Each row was made from one path, in order. Every step used is in the known rows, and no mark comes twice. Write each row's path.
Known rows
midu > nusi > zuvi > kuguba: [ -1 -29 -13   2   8   0  -9 -14   6   4  -4   1   3   1  -8  -4   4   0
 -25  -6]
kuguba > zuvi: [  0  -7   1   6   8  -1  -5  -1  -7   7  -3  11  -2  -4  -2  -1  -3   6
  -8 -12]
midu > nusi > zigu: [ 6 -9 -2  9 -1  1  5 -9  3 -4 -2 -2 -7  1 -6 -3  7 -8  1 14]
nusi > zuvi > guletat > midu: [ -6 -15 -14 -12   6  16   3  -8   2  -7  -2   5  14  -6  -4  10   3  20
 -11 -16]
nusi > zuvi > guletat > midu > kuguba: [-10 -19  -8 -15  12  13   5 -14   4  -5  -8  10  16   5   4  18  -2  20
 -25 -18]
guletat > midu > kuguba > zuvi: [ -4  -7   4   1  13   5   2  -5  -5   2 -19  20   2   2   6   9  -6  17
 -15 -18]
midu > nusi > zuvi: [  1 -20  -5   4  -4  -3  -1 -16   8   7   2  -1   6   7  -5  -5  -2  -8
 -12  -2]
guletat > zuvi: [ 1 -4 -1  3  2 -1  1  0 -4 -1 -3 11  6 -3  4 -3 -5 10 -1 -8]
midu > kuguba > zuvi > nusi > zigu: [ -8  -4   5   1  10   2  16 -16   0  -3  -1  21 -10   6  11   8  11  10
 -22  -4]
nusi > zuvi > guletat: [ -5 -19 -11 -10   6   6  -1 -11   1  -2   8   1  11  -3  -4   8   1   9
 -19 -11]
zuvi > nusi > zigu > marod: [-12  16  -7   5 -10   9  18  -1  11  -3  16   1  -3 -11   9   4  19  -1
   8   3]
kuguba > zuvi > guletat > midu > nusi: [  0 -21  -9   7  15  14 -18  -3   4  -1 -15  15  -2 -12 -15   4   9   8
  -7 -16]
zuvi > guletat > midu: [ -4  -5  -9  -7   7  17  -5   3   3 -10  -8   5   4 -11  -6  10   9  16
   1  -9]
guletat > zuvi > nusi: [-7  2 -2  0 -3  1  5 -5  6 -2  4 18  1 -2 10 -4 10  9 -1 -8]
kuguba > zuvi > guletat: [ -2 -17  -6   1  18   6 -13  -1  -5   1  -1  12  -1 -11  -8   7   3  11
 -15 -16]
nusi > zuvi > kuguba: [ -3 -19 -12  -6  11   3   0  -8  -3   2   0   2   6  -2  -1   1   0  13
 -27 -11]
nusi > midu > kuguba: [ -3 -10   5  -4   0   0  -1  -9   3   7  -5  -2  -3   9  -1  12 -10  -5
 -25 -11]
zuvi > kuguba: [ -2 -10  -7  -2  12   3  -8   3  -1  -2  -6   3  -4  -6  -3   1   5   8
 -15  -4]
nusi > midu > kuguba > zuvi > guletat: [ -5 -26  -1  -3  18   7 -14 -10  -2   9  -5  10  -4  -2 -11  18  -7   5
 -39 -27]
kuguba > midu > nusi > zigu > marod: [ -4  -4  -7   3  -6  12  10  -2  11   1   0  -5   3 -18 -13   3  15  -7
   9   4]

Which path is each row?
[ -4 -11  -7 -15  11  10  -4   2   0  -4 -12   2   2 -16 -15   4  13  13
 -16  -8]
zuvi > kuguba > midu
[ -6 -22   0  -2  23   4 -10  -7  -2   2  -7  17   1  -1  -1  15  -2  10
 -28 -17]
midu > kuguba > zuvi > guletat
[ -3 -12  -9  -1  16  16  -9   3  -4  -4 -11  16   2 -14  -9   9   6  22
  -8 -22]
kuguba > zuvi > guletat > midu
[-10  -6   3  -4  -3   1   5 -15   9   5  -1  15  -2   7   8   7   0   4
 -26 -19]
guletat > zuvi > nusi > midu > kuguba
[ -1 -14 -10   1   5  15 -14  -2  11  -7 -11   5   1  -8 -12   6  13   3
   2  -4]
zuvi > guletat > midu > nusi
[ -1 -21  -7  -7  10   7 -12  -2   8  -1 -16   2  -1 -13 -21  -1  17   1
 -15  -2]
zuvi > kuguba > midu > nusi
[  3 -25 -11  -4  13  10   3  -7  -1  -9 -16  13   1 -17 -14  -3  16  16
 -16  -1]
guletat > zuvi > kuguba > midu > nusi > zigu
[  5  -5  -6   7  -2  10   9  -7   4 -10 -12   2  -4  -1  -5   0  10   4
   8   9]
guletat > midu > nusi > zigu
[-11  -2   6  -6  -7   2   3 -14  12   6   1   3  -8  10   4  10   4  -6
 -25 -11]
zuvi > nusi > midu > kuguba
[ -1 -15 -10   1  15   2  -7   2  -5  -2  -8  14   1  -9   2  -1   1  18
 -15 -12]
guletat > zuvi > kuguba
[ -1  -1  -8  17  -4   5   6  -1  10   2   7  -5  -2 -10  -2   1   7 -13
   9   7]
midu > nusi > zigu > marod
[ -5 -31 -10 -15   4  12  -6 -15  11   0  -2   1  14 -10 -21   5  12   2
 -19 -10]
kuguba > midu > nusi > zuvi > guletat
[-11  11 -10   8  -7   9  19  -2   7  -3  14  13   2 -14  14   2  14   9
   8  -6]
guletat > zuvi > nusi > zigu > marod
[  0 -25 -10  -4  12   6 -12  -3   4  -1 -19  13   4 -16 -15  -4  11  11
 -16 -10]
guletat > zuvi > kuguba > midu > nusi
[ -5 -21 -12 -19  10   9   4  -8  -1   0  -6   1  13 -11 -12   3   8  18
 -28 -15]
nusi > zuvi > kuguba > midu
[ -7   0   1   4   3   2   0  -6   3   5   3  17  -7  -3   2  -3  12   4
  -8 -12]
kuguba > zuvi > nusi
[-12   0   4  -1   7   8   7 -10   6   1 -13  26  -3   3  11   8   9  15
 -15 -18]
guletat > midu > kuguba > zuvi > nusi
